Every row comes from one small tree of marks. The marks that hang from a mark follow it in brackets, in the order of their numbers. Every link used is in the known rows. Which tree was each row made from?
In the rows, 128 means zero.
Known rows
J308{J456}: [154 145 114 142 132 120  99 134 120 118 133 118 117 138 127 126 135 131
 122]
J603{J308{J456{J578}}}: [149 125 117 135 114 144  96 166 125 107 143 104 133 158 124 133 158 105
 101]
J456{J339}: [126 130 121 118 118 107 149 143 125 124 122 134 145 156 135 128 147 123
 127]
J53{J456 J603{J308}}: [109 124 156 134 101 158 100 136 103 147 118 136 147 144 116 130 133 107
  74]
J53{J603{J308{J456{J339 J406}}}}: [ 79 170 141 125  79 155 126 170 116 132 106 142 155 182 101 125 184 120
  79]
J603{J308{J456{J231 J339 J406 J578}}}: [102 153 106 166  89 141 135 191 149 100 116 110 179 210 125 143 217 122
  78]
J231{J456}: [139 145 133 117 130 113 122 147 132 138 102 123 111 121 113 120 144 107
 150]
J603{J308{J456{J231 J339}}}: [132 165 105 176  92 115 110 149 142 105 105 138 134 193 133 111 167 116
 118]
J603{J308{J456{J406}}}: [101 156 121 136 106 152 101 154 140 120 116 133 148 159 106 122 173 118
  98]
J578{J456{J231 J308 J339 J406}}: [ 88 148  98 182 108 138 176 147 131 117 112 114 181 200 150 131 216 149
 103]
J53{J456 J603}: [121 123 151 134 120 141 112 132  92 149 129 124 146 133 124 144 126 129
  77]
J308{J456{J231 J339 J578}}: [153 143  99 170 115 109 132 170 128 101 133  96 148 190 148 145 179 135
 101]
J578{J456{J231 J308}}: [130 135 105 198 123 143 139 114 120 117 124 109 139 164 155 125 164 144
 124]
J456{J231 J308 J406 J578}: [ 72 136 110 161 127 160 171 155 148 111 129 111 167 177 141 153 208 139
  99]
J578{J456{J308 J339}}: [133 123 104 143 121 121 161 133 108 120 133 115 157 173 156 124 173 131
 126]
J603{J308}: [115 128 133 129 107 145 116 131 138 123 118 143 130 141 120 115 133 107
 125]
J456{J231 J308 J578}: [113 125 105 164 134 142 159 139 138 110 136 112 139 167 155 144 175 130
 120]
J339{J456{J231 J308 J578}}: [110 139 105 151 131 133 157 128 140 139 108 101 136 172 137 152 186 109
 134]

Write each row's tree
[113 153 102 166 112 127 143 188 138 104 127  94 179 198 133 156 212 142
  81]
J308{J456{J231 J339 J406 J578}}
[104 136 128 100 119 120 167 205 136 128 109 100 167 164 110 147 213 107
 113]
J231{J456{J339 J406 J578}}
[ 71 149 109 145 128 150 170 145 152 144 100 102 166 179 121 161 216 116
 114]
J339{J456{J231 J308 J406 J578}}
[ 91 145 108 191 118 160 155 132 132 121 119 109 166 173 143 134 195 152
 102]
J578{J456{J231 J308 J406}}
[117 175 140 181  84 157  90 134 118 126 102 136 111 165 114 119 144 127
  99]
J53{J603{J308{J456{J231}}}}
[117 123 112 108 141 134 157 134 128 143 121 104 137 153 131 152 173  95
 135]
J339{J456{J308 J578}}
[ 84 120  97 158 130 134 179 174 137 113 129 108 209 210 156 162 230 133
  67]
J53{J456{J231 J308 J339 J406 J578}}
[ 84 162 142 172  82 183 112 175 124 124 116 109 154 181 106 149 193 133
  63]
J53{J603{J308{J456{J231 J406 J578}}}}
[ 88 134 117 152 106 132 172 182 149 115 122 107 188 189 134 157 205 141
  88]
J456{J231 J339 J406 J578}
[ 77 132 117 102 137 151 171 154 139 147 113 102 165 162 116 160 207 105
 115]
J339{J456{J308 J406 J578}}
[126 139  97 187 112 122 163 129 120 114 119 114 154 190 163 124 183 141
 123]
J578{J456{J231 J308 J339}}
[ 69 139 100 152 118 141 194 169 146 110 124 119 184 202 148 150 224 136
 100]
J456{J231 J308 J339 J406 J578}
[122 134 115 130 131 145 122 178 128 114 145  88 162 156 119 157 185 134
  84]
J308{J456{J406 J578}}
[ 82 165 132 163  72 164 135 191 124 120 112 114 173 206 113 145 213 125
  59]
J53{J603{J308{J456{J231 J339 J406 J578}}}}
[ 68 130 145 158  76 164 145 187 123 132 111 116 207 203 120 159 209 124
  33]
J53{J456{J231 J339 J406 J578} J603{J308}}
[141 144 104 171  94 125 120 175 136  97 123 111 150 200 137 131 185 115
 101]
J603{J308{J456{J231 J339 J578}}}
[107 120 129 170 126 155 143 142 103 131 136 105 157 170 151 160 173 134
  69]
J53{J456{J231 J308 J578} J603}
[ 65 155 111 164 126 153 166 129 152 120 109 140 154 168 138 135 191 143
 118]
J456{J231 J308 J406}
[117 103 156 128 103 164 110 163  98 140 139 110 162 151 121 154 149 105
  57]
J53{J456{J578} J603{J308}}
[ 75 122 107 107 131 140 196 176 134 116 138 121 182 185 142 150 217 125
 103]
J456{J308 J339 J406 J578}
[108 171 110 178 116 138 114 146 143 116 113 117 146 164 123 135 176 151
 100]
J308{J456{J231 J406}}
[ 76 161 112 102 129 117 181 170 142 129  91 142 149 170 119 119 214 106
 139]
J231{J456{J308 J339 J406}}
[128 130 108 100 138 108 175 179 129 119 121 110 134 167 138 133 201  93
 144]
J231{J456{J308 J339 J578}}
[113 177 130 172  75 136 112 148 117 124  97 142 127 187 121 117 163 124
  98]
J53{J603{J308{J456{J231 J339}}}}
